Each row was made from one walk, in order. Every step used is in the known rows, and no mark comes twice. Write each row's walk.
Known rows
q f y l w d z: [-0.06  0.25 -0.24 -0.10  0.04 -0.26  0.23  0.07  0.13 -0.19  0.13  0.12
  0.22 -0.13 -0.44  0.35  0.12  0.05  0.06  0.03  0.10 -0.01 -0.10 -0.37
  0.15 -0.09 -0.16]
d q: [ 0.15  0.03 -0.20  0.00 -0.21 -0.31 -0.10 -0.16  0.05  0.04 -0.09  0.10
  0.11 -0.03 -0.30  0.39 -0.04 -0.06  0.02  0.16  0.07  0.05 -0.27  0.08
 -0.01  0.09  0.01]
s f: [ 0.15 -0.02 -0.31 -0.04 -0.25 -0.37 -0.02  0.02  0.11  0.00 -0.20  0.14
  0.01 -0.09 -0.40  0.30 -0.01 -0.17 -0.08  0.18 -0.17 -0.02 -0.31  0.02
  0.05  0.21  0.10]
d z: [ 0.15  0.05 -0.14 -0.08 -0.12 -0.45  0.03 -0.17  0.12 -0.03 -0.16  0.10
  0.04  0.03 -0.40  0.32  0.00 -0.12  0.08  0.15  0.11  0.07 -0.20 -0.08
  0.02  0.08 -0.07]
f y l w j z d: [ 0.17 -0.09 -0.40  0.08  0.12 -0.11  0.14 -0.12  0.24 -0.05 -0.06  0.11
 -0.02  0.02 -0.23  0.53  0.04  0.01  0.01 -0.24 -0.13 -0.15 -0.17 -0.17
 -0.16 -0.05  0.03]
y l z: [ 0.24  0.10 -0.20 -0.03 -0.19 -0.45  0.07 -0.04  0.15 -0.03 -0.24  0.04
 -0.06 -0.30 -0.23  0.31 -0.02  0.07  0.00  0.01 -0.08 -0.02 -0.18  0.07
  0.19  0.06 -0.02]
d q f y: [ 0.01  0.06 -0.39 -0.03 -0.15 -0.30 -0.08 -0.03  0.01 -0.10  0.05  0.05
  0.29 -0.02 -0.26  0.35 -0.03  0.18  0.10  0.17  0.07  0.08 -0.39 -0.14
  0.07 -0.03  0.05]
d w j z l y: [ 0.17 -0.15 -0.05 -0.06 -0.19 -0.21  0.04  0.00  0.39  0.07 -0.17  0.10
 -0.06  0.07 -0.13  0.32 -0.14  0.05  0.05  0.00 -0.05 -0.06 -0.22  0.04
 -0.31  0.03 -0.09]
w d q f y: [-0.04  0.17 -0.34 -0.06 -0.14 -0.19  0.01  0.02  0.02 -0.02  0.14  0.09
  0.27  0.04 -0.35  0.36  0.04  0.10  0.15  0.22  0.08 -0.04 -0.30 -0.22
 -0.02 -0.07 -0.03]
q f y l w d z j: [ 0.01  0.18 -0.15 -0.12  0.13 -0.28  0.16  0.01  0.14 -0.24  0.18  0.17
  0.14 -0.14 -0.43  0.30  0.11  0.12  0.11  0.07  0.09  0.05 -0.14 -0.37
 -0.06 -0.08 -0.30]
s f y l w d z: [-0.06  0.28 -0.26 -0.06 -0.05 -0.25  0.28  0.05  0.17 -0.17  0.01  0.17
  0.06 -0.15 -0.49  0.41  0.13 -0.15 -0.07 -0.01  0.06 -0.08 -0.15 -0.22
  0.17  0.02 -0.08]
d q f: [ 0.10  0.05 -0.23 -0.03 -0.21 -0.34 -0.13 -0.01  0.05  0.03  0.00  0.08
  0.27 -0.12 -0.27  0.38 -0.01  0.07  0.04  0.23  0.02  0.11 -0.29 -0.06
  0.01  0.03  0.00]
d q f y l z: [ 0.04  0.21 -0.32  0.00 -0.17 -0.40  0.04  0.04  0.10 -0.13 -0.01 -0.03
  0.21 -0.36 -0.13  0.39  0.01  0.35  0.06  0.02  0.08  0.09 -0.32 -0.09
  0.24 -0.13  0.00]
j w l z d: [ 0.30  0.03 -0.35 -0.04 -0.29 -0.24  0.10  0.05  0.14 -0.10 -0.08 -0.03
 -0.06  0.00 -0.24  0.38 -0.16 -0.01  0.03 -0.07 -0.04 -0.05 -0.07 -0.13
 -0.20 -0.05 -0.03]
j w d z l: [ 0.16  0.14 -0.07 -0.05 -0.23 -0.24  0.10 -0.06  0.18 -0.06 -0.06  0.08
  0.04  0.03 -0.37  0.34 -0.05 -0.22  0.09  0.04  0.08 -0.09  0.08 -0.24
 -0.28 -0.01 -0.12]
f y: [ 0.13 -0.03 -0.43 -0.05 -0.12 -0.29  0.03 -0.14  0.04 -0.14 -0.13  0.09
  0.03  0.14 -0.35  0.25 -0.07 -0.01  0.10  0.10 -0.05 -0.06 -0.35 -0.05
  0.08  0.09  0.07]
d z j w l s f y: [ 0.06  0.01 -0.33 -0.10 -0.22 -0.30  0.04  0.02  0.23 -0.22 -0.14 -0.05
 -0.10  0.12 -0.30  0.30 -0.13  0.19  0.05  0.13  0.00  0.07 -0.22 -0.26
 -0.09 -0.02 -0.14]
z j w l s f y: [ 0.13 -0.09 -0.46 -0.08 -0.27 -0.19 -0.03  0.08  0.18 -0.20 -0.16 -0.02
 -0.11  0.13 -0.28  0.26 -0.17  0.20  0.00  0.14 -0.20 -0.02 -0.27 -0.15
 -0.08  0.04 -0.03]
z d w: [ 0.34 -0.01 -0.17 -0.02 -0.17 -0.29  0.11 -0.18  0.08  0.04 -0.03  0.19
 -0.03  0.14 -0.24  0.32 -0.09 -0.09  0.08  0.05  0.03  0.02 -0.20  0.06
 -0.21  0.17 -0.02]
z j w: [ 0.40 -0.21 -0.26 -0.02 -0.15 -0.31 -0.06 -0.15  0.05 -0.07 -0.01  0.16
 -0.07  0.11 -0.25  0.16 -0.08 -0.06 -0.02  0.11 -0.09 -0.02 -0.22 -0.04
 -0.31  0.09 -0.07]
j z d w l y f: [ 0.03 -0.08 -0.19 -0.06 -0.23 -0.22  0.13  0.05  0.23 -0.08 -0.08  0.00
 -0.05  0.00 -0.29  0.30 -0.23 -0.05  0.06  0.15 -0.11  0.03 -0.22 -0.15
 -0.27 -0.15 -0.12]
z l w d q: [ 0.04  0.22 -0.11 -0.02 -0.18 -0.10 -0.02 -0.03  0.21 -0.03  0.02  0.07
  0.20 -0.12 -0.44  0.49 -0.09 -0.18  0.01  0.02  0.10 -0.05 -0.08  0.01
 -0.17  0.07 -0.13]
l y f s: [ 0.01 -0.04 -0.30  0.00 -0.19 -0.28  0.02  0.08  0.12 -0.10 -0.17  0.05
  0.00  0.01 -0.22  0.13 -0.20 -0.16  0.07  0.38 -0.24  0.09 -0.38 -0.02
 -0.02  0.15 -0.07]
l w d q: [ 0.10  0.17 -0.20 -0.02 -0.13 -0.16  0.03 -0.07  0.10  0.07  0.14  0.14
  0.17  0.02 -0.45  0.43  0.01 -0.20 -0.05  0.08  0.15 -0.06 -0.20  0.01
 -0.07  0.06 -0.12]
l z d q f y: [ 0.07  0.18 -0.42  0.03 -0.17 -0.35  0.06  0.03  0.08 -0.13  0.11 -0.03
  0.22 -0.14 -0.14  0.45 -0.06  0.25  0.19  0.00  0.17  0.06 -0.39 -0.09
 -0.09 -0.11  0.06]
j z l y: [ 0.02 -0.07 -0.17 -0.02 -0.26 -0.28  0.01  0.07  0.24 -0.09 -0.32  0.02
  0.02 -0.15 -0.33  0.36 -0.14 -0.03  0.17  0.09 -0.17 -0.10 -0.18  0.05
 -0.20 -0.06  0.02]
j z d w l s f y: [ 0.03  0.07 -0.41 -0.02 -0.24 -0.24  0.14  0.03  0.31  0.04 -0.23 -0.09
 -0.08  0.15 -0.28  0.50 -0.19  0.24  0.09  0.02 -0.07 -0.03 -0.24 -0.10
 -0.08 -0.06  0.01]

Write each row's walk
[ 0.27  0.07 -0.29  0.00 -0.18 -0.38  0.11 -0.05  0.12 -0.02 -0.13  0.05
 -0.05 -0.08 -0.24  0.38 -0.08 -0.04  0.12  0.00  0.00 -0.05 -0.24  0.06
 -0.13  0.09  0.03]
l z d
[ 0.30  0.04 -0.09 -0.20 -0.20 -0.41  0.02 -0.09  0.26 -0.03 -0.06 -0.02
 -0.12  0.01 -0.28  0.21 -0.20  0.21  0.00  0.09  0.09  0.15 -0.27  0.03
 -0.13  0.05 -0.34]
d w l z j
[ 0.12  0.01 -0.33  0.02 -0.12 -0.34 -0.07 -0.09  0.13  0.02 -0.19 -0.03
  0.02  0.03 -0.27  0.17 -0.19 -0.16  0.00  0.33 -0.23  0.14 -0.32 -0.10
  0.01  0.20 -0.08]
y f s
[ 0.28 -0.01 -0.14  0.02 -0.17 -0.19 -0.04 -0.15  0.03  0.06  0.19  0.20
  0.01  0.10 -0.28  0.28 -0.01 -0.10  0.02  0.15  0.07 -0.05 -0.14 -0.06
 -0.42 -0.03 -0.17]
z j w d q
[ 0.24 -0.19 -0.28  0.00 -0.03 -0.30 -0.08 -0.15  0.24  0.22 -0.20  0.05
 -0.04  0.13 -0.29  0.39  0.02 -0.05 -0.01  0.07 -0.13 -0.10 -0.27 -0.08
 -0.16  0.04  0.00]
w j z
[-0.02  0.09 -0.39 -0.03 -0.30 -0.24 -0.01  0.08  0.26 -0.17 -0.35 -0.06
  0.02 -0.08 -0.28  0.38 -0.18  0.11  0.12  0.11 -0.19 -0.07 -0.29  0.02
  0.09  0.18  0.16]
z l s f y
[ 0.21  0.02 -0.23 -0.02 -0.08 -0.27  0.06 -0.06  0.13 -0.09 -0.13  0.15
  0.05 -0.19 -0.36  0.34  0.00 -0.09 -0.10 -0.01 -0.11 -0.02 -0.13  0.03
  0.17  0.14 -0.02]
y l w
[ 0.43 -0.10 -0.28  0.00 -0.19 -0.45  0.02 -0.09  0.14 -0.05  0.02  0.04
 -0.10 -0.01 -0.18  0.16 -0.12  0.06 -0.04  0.00  0.03 -0.01 -0.29  0.03
 -0.25  0.03 -0.09]
l z j w
[ 0.17  0.11 -0.27 -0.09 -0.24 -0.27  0.06  0.03  0.18 -0.10 -0.20 -0.04
 -0.05 -0.07 -0.34  0.43 -0.14  0.01  0.12  0.03 -0.07 -0.01 -0.14 -0.08
 -0.09  0.02 -0.08]
w l z d
[ 0.07  0.20 -0.12 -0.02 -0.34 -0.27  0.11  0.12  0.30  0.01 -0.17  0.00
  0.00 -0.07 -0.31  0.41 -0.08 -0.11  0.04  0.11  0.00 -0.09  0.03 -0.15
 -0.16  0.07 -0.03]
j w d z l s f
[ 0.16  0.08 -0.26  0.01 -0.25 -0.21  0.00  0.06  0.02  0.10  0.22  0.12
  0.25  0.02 -0.27  0.33  0.04 -0.03 -0.01  0.18  0.06 -0.05 -0.12 -0.21
 -0.18 -0.08 -0.03]
j w d q f
[ 0.15 -0.08 -0.25  0.08 -0.05 -0.22 -0.11 -0.04  0.19  0.21  0.03  0.07
  0.18 -0.03 -0.16  0.59  0.04  0.08  0.10  0.06 -0.02  0.02 -0.22 -0.19
 -0.37 -0.10  0.01]
w j z d q f
[ 0.11  0.06 -0.24  0.01 -0.27 -0.33  0.01  0.08  0.18  0.02 -0.38  0.08
 -0.07 -0.26 -0.25  0.39 -0.01  0.05 -0.03  0.17 -0.27 -0.04 -0.16  0.08
  0.24  0.21  0.10]
y l s f
[ 0.39 -0.11 -0.15 -0.04 -0.09 -0.17  0.06 -0.18  0.18  0.11  0.00  0.23
 -0.08  0.26 -0.13  0.35 -0.04 -0.09  0.02  0.02  0.00 -0.01 -0.23 -0.01
 -0.31  0.23 -0.05]
z d w j
[ 0.04  0.02 -0.49 -0.02 -0.24 -0.32  0.03  0.05  0.17 -0.06 -0.25  0.01
 -0.01  0.05 -0.30  0.32 -0.09  0.10  0.05  0.17 -0.14 -0.08 -0.41  0.03
  0.19  0.18  0.17]
l s f y
[ 0.07 -0.02 -0.46 -0.08 -0.11 -0.32  0.00  0.02  0.03 -0.15 -0.03  0.06
  0.20  0.04 -0.33  0.23 -0.03  0.14  0.12  0.17 -0.08  0.01 -0.37 -0.19
  0.10  0.04  0.08]
q f y
[-0.04  0.21 -0.24 -0.03 -0.12 -0.17  0.05  0.02  0.01 -0.07  0.07  0.14
  0.23 -0.17 -0.30  0.39  0.11  0.14  0.12  0.17 -0.02 -0.03 -0.16 -0.24
  0.09 -0.10 -0.05]
w d q f y l
[ 0.17 -0.07 -0.37 -0.04  0.04 -0.11  0.07 -0.09  0.19 -0.16 -0.05  0.16
  0.01  0.02 -0.25  0.34  0.04  0.01 -0.10 -0.10 -0.11 -0.07 -0.26 -0.11
  0.13  0.14  0.00]
f y l w j
[-0.01 -0.12 -0.22  0.05 -0.12 -0.17 -0.07  0.08  0.39  0.02 -0.30 -0.08
 -0.04 -0.04 -0.13  0.28 -0.23 -0.09  0.08  0.22 -0.33  0.03 -0.27 -0.13
 -0.30  0.04 -0.11]
w j z l y f s
[ 0.06  0.07 -0.44 -0.02 -0.12 -0.26  0.13  0.05  0.13 -0.23 -0.11  0.14
  0.06 -0.22 -0.38  0.34  0.02 -0.05 -0.17 -0.05 -0.14 -0.05 -0.29 -0.04
  0.26  0.13  0.09]
s f y l w
[ 0.10  0.12 -0.24 -0.01 -0.08 -0.42 -0.02 -0.01  0.11 -0.19  0.05  0.00
  0.12 -0.37 -0.11  0.32 -0.01  0.42  0.10  0.06  0.06  0.15 -0.35 -0.08
  0.02 -0.12 -0.14]
d q f y l z j
[ 0.00  0.10 -0.30  0.00 -0.13 -0.27 -0.04 -0.03  0.01 -0.14 -0.03  0.09
  0.25 -0.24 -0.21  0.38  0.04  0.24  0.09  0.12 -0.04  0.08 -0.25 -0.16
  0.19 -0.06  0.03]
d q f y l
[ 0.30 -0.04 -0.20  0.04 -0.12 -0.37  0.11 -0.21  0.16  0.18 -0.08  0.09
 -0.03  0.12 -0.27  0.39 -0.09 -0.02  0.08 -0.02  0.04 -0.03 -0.19  0.03
 -0.29 -0.01 -0.03]
j z d w
[ 0.28 -0.03 -0.28 -0.02 -0.21 -0.20  0.09 -0.05  0.04  0.07  0.04  0.16
  0.00  0.18 -0.36  0.23  0.00 -0.21 -0.01  0.11 -0.06 -0.18 -0.10 -0.13
 -0.18  0.04 -0.01]
j w d
[ 0.12 -0.01 -0.34  0.13  0.07 -0.07  0.07 -0.16  0.21  0.00  0.02  0.09
  0.06 -0.06 -0.17  0.65  0.06  0.06  0.00 -0.24  0.03 -0.07 -0.19 -0.11
 -0.18 -0.13  0.01]
f y l w j z d q
[ 0.09 -0.06 -0.25  0.03 -0.21 -0.26 -0.12  0.08  0.47  0.20 -0.43 -0.09
 -0.05 -0.11 -0.22  0.52 -0.11  0.06  0.01  0.06 -0.27 -0.10 -0.20  0.00
 -0.16  0.13  0.08]
w j z l s f
[ 0.06  0.03 -0.39  0.16 -0.01 -0.10  0.08 -0.03  0.25  0.01 -0.01  0.12
  0.05 -0.18 -0.19  0.68  0.10  0.00 -0.12 -0.23 -0.05 -0.08 -0.25 -0.10
 -0.15 -0.07  0.08]
s f y l w j z d q
[ 0.03 -0.12 -0.28 -0.06 -0.23 -0.30  0.02  0.07  0.09 -0.19 -0.10  0.10
  0.02 -0.09 -0.30  0.12 -0.13 -0.19  0.02  0.30 -0.18 -0.02 -0.38 -0.02
  0.00  0.08  0.03]
l y f
[ 0.03  0.01 -0.32  0.13 -0.02 -0.16 -0.02 -0.02  0.24  0.10 -0.11 -0.02
  0.12 -0.10  0.00  0.65  0.04  0.39  0.21  0.00 -0.11 -0.03 -0.18 -0.20
 -0.11 -0.15  0.06]
w j z d q f y l s
[ 0.21 -0.03 -0.05 -0.10 -0.04 -0.46 -0.04 -0.22  0.12 -0.08 -0.12  0.15
 -0.05  0.02 -0.39  0.26 -0.02 -0.07  0.12  0.18  0.08  0.12 -0.23 -0.08
 -0.21  0.09 -0.22]
d z j
[ 0.07 -0.07 -0.41  0.08  0.00 -0.17 -0.05 -0.07  0.15  0.08  0.07  0.04
  0.19  0.07 -0.15  0.56  0.03  0.18  0.16  0.01  0.02 -0.02 -0.33 -0.26
 -0.31 -0.16  0.06]
w j z d q f y
[ 0.04  0.18 -0.24 -0.04 -0.11 -0.21  0.00  0.09  0.10  0.06  0.22  0.11
  0.32 -0.08 -0.42  0.41  0.03 -0.06 -0.03  0.15  0.12  0.01 -0.22 -0.12
 -0.06  0.01 -0.11]
l w d q f
[-0.14  0.15  0.01 -0.12 -0.22 -0.24  0.11  0.11  0.23 -0.24 -0.09  0.07
  0.06 -0.18 -0.40  0.24 -0.11 -0.28  0.17  0.28 -0.03 -0.02 -0.12 -0.22
 -0.19 -0.02 -0.15]
w d z l y f
[ 0.08  0.12 -0.26  0.03 -0.16 -0.32 -0.13  0.01  0.07  0.11 -0.07  0.02
  0.25 -0.03 -0.19  0.38 -0.07  0.10  0.09  0.31 -0.04  0.23 -0.28 -0.06
 -0.02  0.09 -0.11]
d q f s
